Known rows, with every step that occurs
C/F/H/R/N: [ 2.63  2.41  1.16 -2.31  1.32  3.98  0.38 -0.26  2.38  0.91 -4.11 -1.51
 -1.97  2.52 -1.09 -4.30  3.11  4.98  4.28 -0.03  0.42  3.74 -1.57  0.30
  0.45  0.06]
M/R/N/B/F/H/G/Q: [ 1.09  0.04  0.65 -1.18  1.80  3.50 -0.30 -0.36  4.92  3.72 -2.30 -2.96
  3.15  2.47 -1.36 -4.09  2.78  2.60  4.78  1.69  1.17 -0.02 -1.45  1.35
 -0.70  0.00]
M/R/N/B: [ 2.22  1.48  0.80 -0.70  2.91  2.89  0.93 -1.42  3.86  2.89  1.42 -2.97
  2.40  4.03  0.63 -4.19  3.38 -1.48  2.90  0.72  1.33 -1.42  2.37  1.29
  0.03  2.88]
C/Z: [ 3.69  0.78 -1.98 -1.94  0.72  0.75  2.33 -1.35  2.42  2.03 -0.24 -2.04
 -0.82  1.25 -0.83 -3.14  3.52 -2.72  2.64  0.91  1.78 -0.29  1.41 -0.81
  2.48  2.51]
M/R/N: [ 2.69  1.91  0.14 -1.37  3.09  1.96  1.12 -1.61  4.18  2.47  2.11 -2.17
  1.39  3.38 -0.93 -3.19  2.78 -1.23  3.14  2.05  1.80 -0.97  2.14  0.75
  0.45  1.69]
G/H/R: [ 1.35  2.19  0.09 -5.45 -0.01  3.76  4.73 -2.35  1.50  0.81 -1.39 -0.02
 -3.13 -0.76 -1.85 -2.55  3.44 -3.27  0.34  0.29  0.57  2.13 -0.06 -0.30
  2.19  0.42]
M/R/N/B/F/H: [ 0.98  1.19  0.78 -1.10  2.14  3.85 -0.02 -0.15  5.18  2.48 -0.77 -2.57
  2.70  2.50 -1.58 -4.60  3.27  0.96  3.96  2.02  0.60 -0.06  0.87  1.08
 -1.27  0.63]
N/R/H/F/B: [ 0.08  3.55  2.36 -6.17  1.50  0.77  3.96 -0.12 -0.92  2.11 -0.39 -1.73
 -2.62  3.47 -2.56 -3.99  4.52 -4.77  4.64  1.06 -0.70 -0.85  1.19  0.19
  0.05 -0.56]
R/H: [ 1.43  3.26  0.48 -5.52  1.25  0.80  3.15 -1.86 -0.36  1.14 -1.05 -2.84
  0.15  2.82 -2.89 -3.94  4.56 -2.37  1.31  1.98  0.09 -0.06  0.58  0.61
  1.69  0.71]
N/R/H/F: [-0.41  3.35  1.37 -6.41  1.53  0.93  3.94  0.04 -1.16  1.26  0.37 -1.06
 -2.62  3.00 -2.40 -3.55  4.54 -3.19  3.33  1.35  0.33 -1.69  0.81 -0.04
  1.03  0.84]
M/R/H/G/Q/Z: [ 2.11  0.97 -1.52 -4.84  2.95  1.17  3.00 -1.74  3.16  3.70 -0.26 -3.10
 -0.53  2.88 -2.27 -2.94  4.01 -2.29  4.70  3.86  1.33 -4.12  0.23 -0.14
  1.00  0.74]
H/R/N/B: [ 2.73  3.26  2.25 -1.82  1.52  3.20  1.75 -1.61  1.54  1.34 -2.48 -1.54
  0.17  1.34  1.51 -4.59  4.00  1.02  2.95 -1.57 -0.20  1.87  0.49  0.88
  1.17  3.06]
B/F/H/G: [ 0.72  1.66  0.13 -4.69 -0.16  1.50  1.35 -0.94  2.27  0.92 -3.99 -2.20
  0.90 -0.12 -4.30 -3.38  3.91  3.11  3.29  3.48  1.35  3.17 -1.38  0.73
 -0.23 -2.05]
B/F/H/R: [ 0.61  2.40  0.51 -4.49 -0.22  3.16  1.46  0.05  2.94  0.64 -2.98 -0.80
 -1.05 -0.65 -3.05 -4.03  4.42  1.95  4.15  1.80 -0.51  3.16 -1.69 -0.56
  0.21 -1.58]
F/B/N/R/H/G/Q/W: [ 1.11  2.62  1.37 -4.48  0.97 -0.50  2.41 -1.37  1.55  3.31 -1.50 -1.87
 -0.08  2.18 -4.45 -2.76  4.43 -2.17  3.64  2.95 -0.62 -1.97  0.91  0.49
 -1.53 -0.94]
F/H: [ 0.85  2.42 -1.56 -3.65  0.49  2.20  1.39 -0.81  1.09  0.85 -0.42 -2.84
 -0.18  2.04 -2.35 -3.16  4.13 -1.16  1.05  2.39  0.87  1.76 -1.50 -0.60
  0.22 -0.46]
B/N: [ 1.92  1.99  0.20 -3.04 -0.31  0.18  1.14 -2.29  0.71  0.85  0.72 -1.46
  0.35  0.59 -2.33 -2.37  4.10  0.94  1.49  1.65  1.78 -0.03  0.89  1.36
  0.85  1.76]
Q/W: [ 1.72  2.92 -1.19 -4.15  2.17 -0.34  2.19 -1.61  1.20  1.96  1.29 -1.68
  1.66  2.02 -2.53 -2.90  4.67 -2.22  0.69  3.94  1.02 -0.29  1.60  0.09
  0.10  1.24]
F/B/N/R/H/G/Q/Z: [ 1.90  1.70  1.19 -4.35  0.84  0.12  2.62 -1.41  1.93  3.65 -1.64 -1.98
 -2.32  1.21 -3.84 -2.37  4.40 -2.48  5.07  2.18  0.24 -2.42  0.22  0.58
 -0.90  0.24]
R/M: [ 2.27  2.57  0.33 -3.61  0.55  1.59  0.92 -0.67  0.72  2.38  1.06 -2.71
  0.05  4.16 -1.10 -2.73  3.52 -1.31  3.54  3.62  1.38  2.47 -1.28 -0.02
  1.47  3.10]
W/Q: [ 3.72  1.97 -1.09 -2.80  0.67  0.60  1.95 -0.63  0.59  3.34  2.11 -1.93
  1.65  2.12 -2.12 -2.81  3.79 -3.18  5.91  1.25  1.48  2.03 -0.70 -0.05
  0.94  1.04]
M/R/H/F/B: [ 1.25  3.19  1.22 -5.64  2.65  1.12  3.27 -1.12  1.38  2.64  0.14 -3.42
 -0.25  4.57 -1.76 -4.52  3.57 -3.75  6.37  2.23 -0.18 -2.28  2.14  1.07
  0.31 -1.09]
C/W: [ 2.44  1.98 -0.50 -3.63  1.71  0.22  2.88 -1.49  0.58  1.32 -0.06 -2.25
  0.96  2.36 -2.86 -3.13  3.61 -2.70  2.78  3.06  0.86 -0.70 -0.52 -1.16
  0.82 -0.34]
M/R: [ 1.86  1.02 -1.22 -2.74  2.08  1.57  1.83 -1.62  3.65  2.59  3.27 -2.50
  0.37  3.35 -0.69 -2.99  3.90 -3.02  3.36  2.36  2.07 -1.63  2.31 -0.19
  0.57  1.11]
Q/Z: [ 2.82  1.72 -1.49 -3.96  1.93  0.51  2.78 -1.62  2.07  2.30  1.30 -1.75
 -1.16  0.59 -1.63 -2.45  4.58 -2.89  2.51  3.11  1.89 -1.32  0.56  0.09
  1.17  2.72]
F/B/N/R: [ 1.58  2.23  1.58 -2.69 -0.02  0.38  1.67 -1.42  2.25  2.20  1.25 -1.11
 -1.57  1.98 -2.39 -2.40  4.26 -3.24  3.65  0.98  0.44 -0.15  2.07  0.45
 -1.33  0.52]
R/N/B/F: [ 1.95  1.56  2.78 -1.81  1.17  2.07  0.88 -1.09  2.10  2.16 -2.64 -1.78
  3.31  1.16 -1.28 -4.74  3.48  1.39  2.81  0.21  0.58  2.22  0.21  3.07
  0.52  2.44]

Rows
[ 2.05  3.03  2.17 -4.53 -0.09 -0.53  2.04 -1.58 -1.30  1.68 -0.89 -1.73
  0.06  1.45 -1.33 -3.26  3.15  0.25  5.80  0.76  0.73  0.61  0.74  2.89
  0.64 -0.15] => H/F/B/N
[ 0.11  2.75  0.69 -5.23  1.55  1.56  3.52 -0.68  0.72  1.46  0.93 -1.52
 -2.25  3.06 -3.14 -3.42  5.00 -4.64  1.25  1.83  0.30 -1.35  1.41 -1.17
  0.33  1.00] => N/R/H
[ 1.24  1.20  0.78 -1.30  2.03  3.61  0.30 -0.97  5.04  2.14 -2.56 -2.95
  2.71  2.11 -1.69 -4.49  3.22  2.64  4.30  2.17  1.68  0.22  0.89  1.44
 -1.30 -0.06] => M/R/N/B/F/H/G
[ 1.17  2.13  0.91 -2.66 -0.42  1.24  0.49 -0.13  1.71  1.60  2.39 -0.61
 -2.09  2.63 -2.50 -1.31  4.03 -0.31  3.08  3.29  1.58 -0.27  0.32 -0.59
 -0.19  3.35] => B/N/R/M
[ 1.42  0.78  1.87 -2.03  0.70  2.70 -0.04 -0.47  2.01  2.86 -5.37 -2.67
  3.37  0.95 -1.94 -4.27  2.91  4.16  3.29  0.84  0.61  2.90 -3.16  2.39
  0.14  0.46] => R/N/B/F/H/G/Q
[ 1.79  2.39  1.72 -3.28  0.82  4.72  4.00 -2.32  1.72  1.07 -2.99 -0.48
 -1.39 -0.22 -0.73 -3.68  2.96 -1.60  0.26 -1.38 -0.07  2.17  0.09  0.94
  1.64  1.94] => G/H/R/N/B
[ 0.78  0.54  1.61 -3.51 -0.08  1.50  1.59 -0.86  1.72  2.47 -1.71 -2.02
  2.37  1.03 -1.01 -4.62  4.85 -0.38  3.03  0.42  0.71  1.50  0.28  1.86
  0.36  1.69] => N/B/F
[ 1.07  2.86  2.41 -4.27  0.07 -0.20  2.35 -0.63 -0.56  1.94  0.34 -0.93
 -2.02  1.85 -1.56 -2.76  3.65 -1.38  5.73  0.52  0.59 -0.52  1.28  1.68
 -0.31  0.07] => H/F/B/N/R
[ 2.19  2.12  0.40 -3.52  0.13  4.33  0.38  0.62  2.13  1.58 -2.97 -2.03
 -3.17  3.95 -0.88 -3.66  3.62  4.12  5.85  1.59  0.54  4.24 -2.70 -1.04
  0.42  0.70] => C/F/H/R/M
[ 1.69  0.97  1.81 -1.13  2.36  2.75  0.60 -0.90  5.10  2.95  0.11 -2.05
  2.98  2.67 -0.69 -4.56  3.34  0.05  4.55  1.22  1.18 -0.48  2.03  1.87
 -0.30  1.82] => M/R/N/B/F
[ 1.56  3.15  2.45 -4.39  0.23  0.27  2.70 -2.14  1.18  1.70 -2.03 -2.15
 -1.48  2.14 -3.98 -3.04  4.35 -1.99  3.54  1.66  0.31 -0.58  2.20  0.89
 -1.31 -0.68] => F/B/N/R/H/G
[ 2.23  2.03  1.71 -1.89  1.06  4.49  0.35 -0.12  2.17  1.34 -4.85 -2.03
 -1.03  2.93  0.22 -5.06  3.66  4.75  4.04 -1.38  0.18  3.22 -1.41  0.65
 -0.02  0.81] => C/F/H/R/N/B
[ 0.25  1.52  1.04 -3.58 -0.52  3.81  1.44  0.06  2.39  1.37 -3.52 -1.76
  0.28 -0.01 -0.99 -5.04  5.05  1.40  3.65  0.14 -0.73  2.32 -1.24  0.19
 -0.43 -0.13] => N/B/F/H/R
[ 0.42  1.99  1.48 -3.57 -0.66  4.50  0.53  1.02  2.54  1.88 -3.54 -2.13
  0.06  1.68 -1.10 -4.85  4.57  2.03  4.79  1.58 -0.97  3.62 -2.33 -0.31
 -0.32  1.20] => N/B/F/H/R/M
[ 2.86  0.40 -1.32 -4.19  1.39 -0.05  2.48 -2.03  0.86  3.78 -1.14 -2.28
 -0.18  0.88 -1.31 -1.74  3.83 -0.40  3.48  2.55  2.50 -0.49 -2.20  0.43
  1.83  1.73] => H/G/Q/Z
[ 1.42  3.12  1.45 -3.20  0.49  3.64  0.86  0.04  3.57  0.54 -3.98 -0.63
 -0.22 -0.87 -3.14 -4.35  3.39  3.25  4.37  1.79 -0.67  3.72 -1.48  0.52
  0.20 -0.99] => B/F/H/R/N
[ 0.84  2.83  0.23 -5.63  2.42  1.28  3.35 -1.04  0.75  1.97  0.85 -2.79
 -0.26  4.05 -1.69 -4.07  3.81 -2.24  4.75  2.60  0.91 -3.14  1.63  0.71
  1.34  0.11] => M/R/H/F
[ 2.04  3.13  1.68 -5.09  0.91 -0.15  2.81 -1.25 -1.18  2.51 -0.86 -2.23
 -0.06  2.70 -0.61 -3.85  3.42 -2.01  5.62  0.59  0.57  1.72  0.23  2.12
  0.99 -0.42] => H/F/B
[ 0.99  1.50  0.50 -2.80 -0.10  0.88  1.58 -1.12  1.54  0.97  2.55 -0.02
 -1.80  0.90 -2.35 -1.68  4.50 -0.78  1.72  1.51  1.81 -1.42  1.59 -0.05
 -0.12  2.01] => B/N/R
[ 2.24  4.20  0.21 -2.54  1.38  3.96  1.24 -0.69  2.08  0.15 -2.62 -1.62
 -1.28  0.81 -1.28 -3.78  3.45  1.81  2.46  0.70 -0.56  2.69 -1.52 -0.79
  0.60 -0.05] => F/H/R/N
[ 2.12  2.75  3.21 -2.17  0.95  3.29  1.60 -0.92  2.63  1.47 -3.84 -0.74
  0.94  0.08  0.12 -5.10  3.86  2.44  4.45 -1.17 -0.52  2.40  0.08  1.41
  0.80  2.07] => H/R/N/B/F
[ 1.40  3.23  2.68 -4.21 -0.16  0.60  1.43  0.24 -0.32  2.29  0.47 -1.31
 -2.04  3.38 -1.46 -2.61  3.20 -0.69  7.20  2.03  0.45  0.54  0.09  1.20
 -0.46  1.39] => H/F/B/N/R/M
[ 1.35  2.39 -1.45 -4.06  0.41  1.71  1.75 -1.66  0.59  0.74 -2.57 -3.32
  0.03  1.77 -2.38 -2.76  3.94  1.18  1.31  2.72  2.14  2.07 -1.35 -0.23
  0.12 -1.00] => F/H/G
[ 1.54  1.90  0.15 -5.74  1.05  0.33  2.97 -2.04 -0.93  2.68 -3.21 -3.21
  0.78  2.71 -2.81 -3.51  3.97 -0.19  2.18  1.66  0.67  0.24 -1.90  0.90
  2.16 -0.04] => R/H/G/Q
[ 1.45  2.01  2.12 -2.17  0.80  2.65  0.59 -0.98  2.24  1.39 -5.26 -2.57
  3.04  0.95 -2.35 -4.55  3.36  4.26  2.72  0.94  0.87  3.01 -0.97  2.07
 -0.57  0.38] => R/N/B/F/H/G
[ 0.14  1.93  1.95 -5.76 -0.36  1.96  4.12 -1.43 -0.10  1.55 -0.39  0.37
 -3.39  0.12 -3.60 -2.04  2.80 -3.65  2.99  0.65  0.77  0.15  0.90  1.67
  0.37 -0.74] => G/H/F/B/N/R
[ 2.53  3.77  0.75 -3.92  0.33  3.00  1.91 -0.61  1.27  1.74 -0.44 -1.62
 -2.09  2.81  0.10 -3.03  3.82 -0.23  4.85  1.86  0.05  3.01 -1.26 -1.21
  1.81  2.87] => H/R/M
[ 0.48  2.76  0.93 -5.40  1.34  0.95  3.66 -1.47  0.39  1.35 -1.07 -2.05
 -2.10  2.80 -3.12 -2.91  4.93 -2.81  1.55  1.86  1.24 -1.23  1.34 -0.73
  0.28  0.53] => N/R/H/G
[ 4.72  1.59 -2.32 -2.87  2.10  0.18  3.25 -0.25  1.69  3.08  1.29 -1.83
  0.92  1.22 -4.08 -2.46  3.69 -4.82  7.64  4.09  0.99 -1.99 -1.10 -1.79
 -0.07  0.63] => C/W/Q/Z
[ 0.94  2.21  1.67 -5.75 -0.69  1.63  3.97 -2.41 -0.72  1.32 -1.64 -0.51
 -1.64 -0.01 -3.51 -2.45  2.46 -2.31  2.89  0.94  0.75  1.30  0.19  3.00
  1.23 -0.75] => G/H/F/B/N
[ 1.30  3.21 -0.94 -3.88  0.35  3.56  1.95 -0.63  1.51  0.31 -1.62 -1.70
 -2.22  0.93 -1.00 -3.56  4.43  0.06  2.32  0.96 -0.20  2.28 -1.48 -1.66
  0.50 -0.67] => F/H/R
[ 1.11  1.94  1.99 -1.98  1.00  3.03  0.07 -0.29  2.68  1.58 -3.49 -2.48
  2.80  1.11 -2.24 -4.76  3.54  2.17  2.44  0.89  0.03  2.80 -0.97  2.18
 -0.36  1.03] => R/N/B/F/H
[ 1.07  3.03  2.25 -4.03  0.31  0.60  2.25 -1.45  1.50  1.84 -0.18 -1.84
 -1.70  2.39 -3.95 -3.19  4.66 -3.74  3.38  1.36 -0.60 -0.82  2.20  0.56
 -1.08 -0.22] => F/B/N/R/H
[ 1.28  1.98  2.01 -4.17  0.01  0.10  2.22 -1.61  1.06  3.04 -1.96 -2.11
 -1.22  2.33 -3.53 -2.77  4.05 -1.53  4.07  1.32 -0.01 -0.75  0.05  0.90
 -0.61 -0.72] => F/B/N/R/H/G/Q
[ 1.82  3.49  0.78 -1.95  1.16  4.49  1.02 -0.52  1.82  0.58 -3.35 -2.32
 -0.35  1.39  0.17 -4.71  3.96  1.66  2.15 -0.47 -0.78  2.46 -1.36 -0.45
 -0.01  1.05] => F/H/R/N/B
